In the rows, zero is written as 128.
Known rows, with every step that occurs:
damuto/kupit/mube/sipe: [128 100 153 128 125 153 168 157 134 118  88 103 131 123 114 138 151  86
 162 131 108 146 160]
damuto/kupit/mube: [125 116 102  96 135 136 178 156 119 135  63 130 166  89 121 116 147 112
 132 139 133 119 155]
damuto/fikif/sukuf: [101 117 110  87 154 119 131 112 162 139 139 154 137 116 130  85 132 138
 127 145 128  81 140]
mube/sipe/damuto/kupit: [110 124 144 113 104 122 129  81 136  87 122 102 132 153  95 212 140  97
 165 131 114 173 135]
gozomad/mube/sipe: [108 137 124 168 110 141 166 146 117 139 173 103  90 130 149  80 122 133
 154 111  96 170 124]
kupit/mube/sipe/damuto/fikif: [124 132 148 174 147 131 134 165 132 145 132  79 116 149 102 183 124  95
 136 142  74 136 195]
sipe/sukuf/gozomad/mube/kupit/damuto: [161 149 114 172 112 133 129 140  67 145 116 142 143 126 138 101 112 140
  73 114 154 133  53]
mube/sipe/sukuf: [127 123 177 171  85 131 124  94 143 146 168 140 107 126 153  99 139 129
 146 100 119 129  83]
gozomad/mube/kupit: [105 154 103 135 116 164 141  99 123 136 148  97 113 116 152  80 143 142
 124 112 140 176 106]
fikif/sukuf/fodug: [137 124  87 110 141  85 114 181 129 121 139 146 123  83 113  63 114 146
 165 127 121 119 118]
gozomad/mube/kupit/damuto: [117 157 127 112 128 176 149 142 125 127 116  76 116 125 141 113 154 175
 102 125 169 147 121]
kupit/mube/sipe/damuto/fodug: [141 185 124 146 135 126  87 174 106 133 147 115 124 154 117 226 127  87
 167 129  49 140 173]
sipe/damuto/fodug: [120 194  90  76 125 100  75  97 117 139 154 140 148 139 129 205 117 134
 151 137  99 128 134]
gozomad/mube/kupit/damuto/fikif/sukuf: [124 138 110 100 160 172 147 151 141 116 106  90 122 131 129 116 143 154
  93 140 158 110 146]
sipe/mube/kupit/damuto/fikif: [141  97 196  92 146 186 132  83 208 139  81  90 101 142 139 151 154 160
  90 139 194 104 177]
sipe/mube/kupit/damuto: [131 115 192 110 119 176 125 104 188 120  95 125 110 127 141 135 174 166
  99 118 194 109 137]
fikif/sukuf: [ 90 135 110 102 129 108 125 131 145 119 151 181 145  99 132  69 149 140
 137 126 128  90 102]
sipe/sukuf/gozomad: [141 126 116 156 106  82 112 104  93 172 149 204 156 108 138  68 102 123
 111 119 123 106  44]
kupit/damuto: [112 129 148  73 129 139 138 146 149 145 111 117 132 114 132 112 152 192
 116 147 166  88 127]
sipe/damuto/fikif/sukuf/gozomad: [122 132  83 122 162  59  92 123 103 127 152 191 165 143  85 150  89  92
 109 153  94  99 115]
gozomad/mube: [106 146  73 141 116 123 173 146 103 157 146 130 126  96 158  60 119 157
 124 120 120 141 119]
damuto/fikif/sukuf/fodug: [146 107  91  92 165  96 122 160 152 142 123 113 116 103 110  77  97 144
 152 147 119 115 158]
fikif/sukuf/sipe/damuto/kupit: [129  84  86 105 111  53 115 102  88  68 111 163 181 119 127 196  90 126
 140 131 145 114 142]

Rows:
[147  51 164 139 134 119 105  65 169 112 131 150 114 137 175 120 101 133
 118 121 174 102 176] => damuto/fikif/sukuf/sipe/mube/kupit
[158  62 200 127 108 141 111 102 156 120 104 111 109 136 175 145 121 190
 107 124 208 110 163] => sukuf/sipe/mube/kupit/damuto
[119 142  51 158 138  74 148 182  63 134 159 214 156 105 128  44  94 104
 115 126  91 120  75] => fikif/sukuf/gozomad/mube
[137 128  84 169 111  89 152 132  56 101 131 134 144 160  88 186  86  62
 138 126  78 204 107] => sukuf/gozomad/mube/sipe/damuto/kupit
[119 140  97 154 100 123 175 124  93  93 125  92 126 144 111 196 116  92
 147 116  99 198 141] => gozomad/mube/sipe/damuto/kupit
[116 119 171 129 110 162 120  62 187 127 130 143 108 117 151 107 166 131
 122 106 166 141 118] => sipe/mube/kupit
[100 144  92 108 148  93 113 115 143 115 144 150 151 127 104 155 121 123
 114 147 113  94 145] => sipe/damuto/fikif/sukuf
[160 185 100  81 151 143  93 142  81 146 127 120 136 165 134 156 108 131
 115 140 125 151 105] => sukuf/gozomad/mube/kupit/damuto/fodug
[137 102 182 100 154 170 125 112 203 104  85 138 114 135 128 139 167 143
  86 134 183  72 167] => sipe/mube/kupit/damuto/fikif/sukuf
[156 106 150 170  99 143 167 144 114 130  82 128 140 106 131 135 142  82
 138 107 112 129 124] => damuto/kupit/mube/sipe/sukuf
[118 123 164 166 129 149 147 182 136 148 139 113 108 120 130  97 151 112
 158 124  87 128 149] => kupit/mube/sipe
[198  97 131 181 111 123 160 194 101 132  68  88 120  94 111 131 109  90
 166 109 105 159 142] => damuto/kupit/mube/sipe/sukuf/fodug
[136 181 160  23 144 180  68  92 163 132 119  90 124 157 137 183 163 170
 142 141 163 123 129] => mube/kupit/damuto/fodug
[132 139 121 215  81 133 163 139  98 151 166 127 102 115 168  83 114 126
 128  90 100 151  91] => gozomad/mube/sipe/sukuf
[119 131 131 182 157 116 126 193 128 112 136 128 126 141  93 177 131  75
 134 135  63 106 183] => kupit/mube/sipe/damuto/fikif/sukuf
[115 106  96 146 111  48  91 131  91  98 163 169 159 119 139 153  88 149
 132 124 127  98 131] => fikif/sukuf/sipe/damuto
[110 139 174  69 130 178 106 102 170 119 113  88 120 135 127 129 174 177
 120 137 185 121 116] => mube/kupit/damuto
[137 115 154  77 177 137  85 119 147 116 113 142 144 162  94 127 134 122
 102 161 157  92 108] => mube/kupit/damuto/fikif/sukuf/gozomad
[111 126 159 134 136 125 110  90 161 133 163  82 101 169 107 188 119 120
 147 144  99 153 166] => mube/sipe/damuto/fikif
[147 151  94 195 105 120 122  97  67 154 153 166 143 120 150  71 102 103
  94  98 128 164  39] => sipe/sukuf/gozomad/mube/kupit
[117 124 165  60 164 171 107 109 184 109 104 103 129 143 115 133 163 156
 109 148 176  85 144] => mube/kupit/damuto/fikif/sukuf
[127 123 116 183 122 106 149 160  78 148 185 144 103 149 130  71  92 102
 148 123  76 179  92] => sukuf/gozomad/mube/sipe
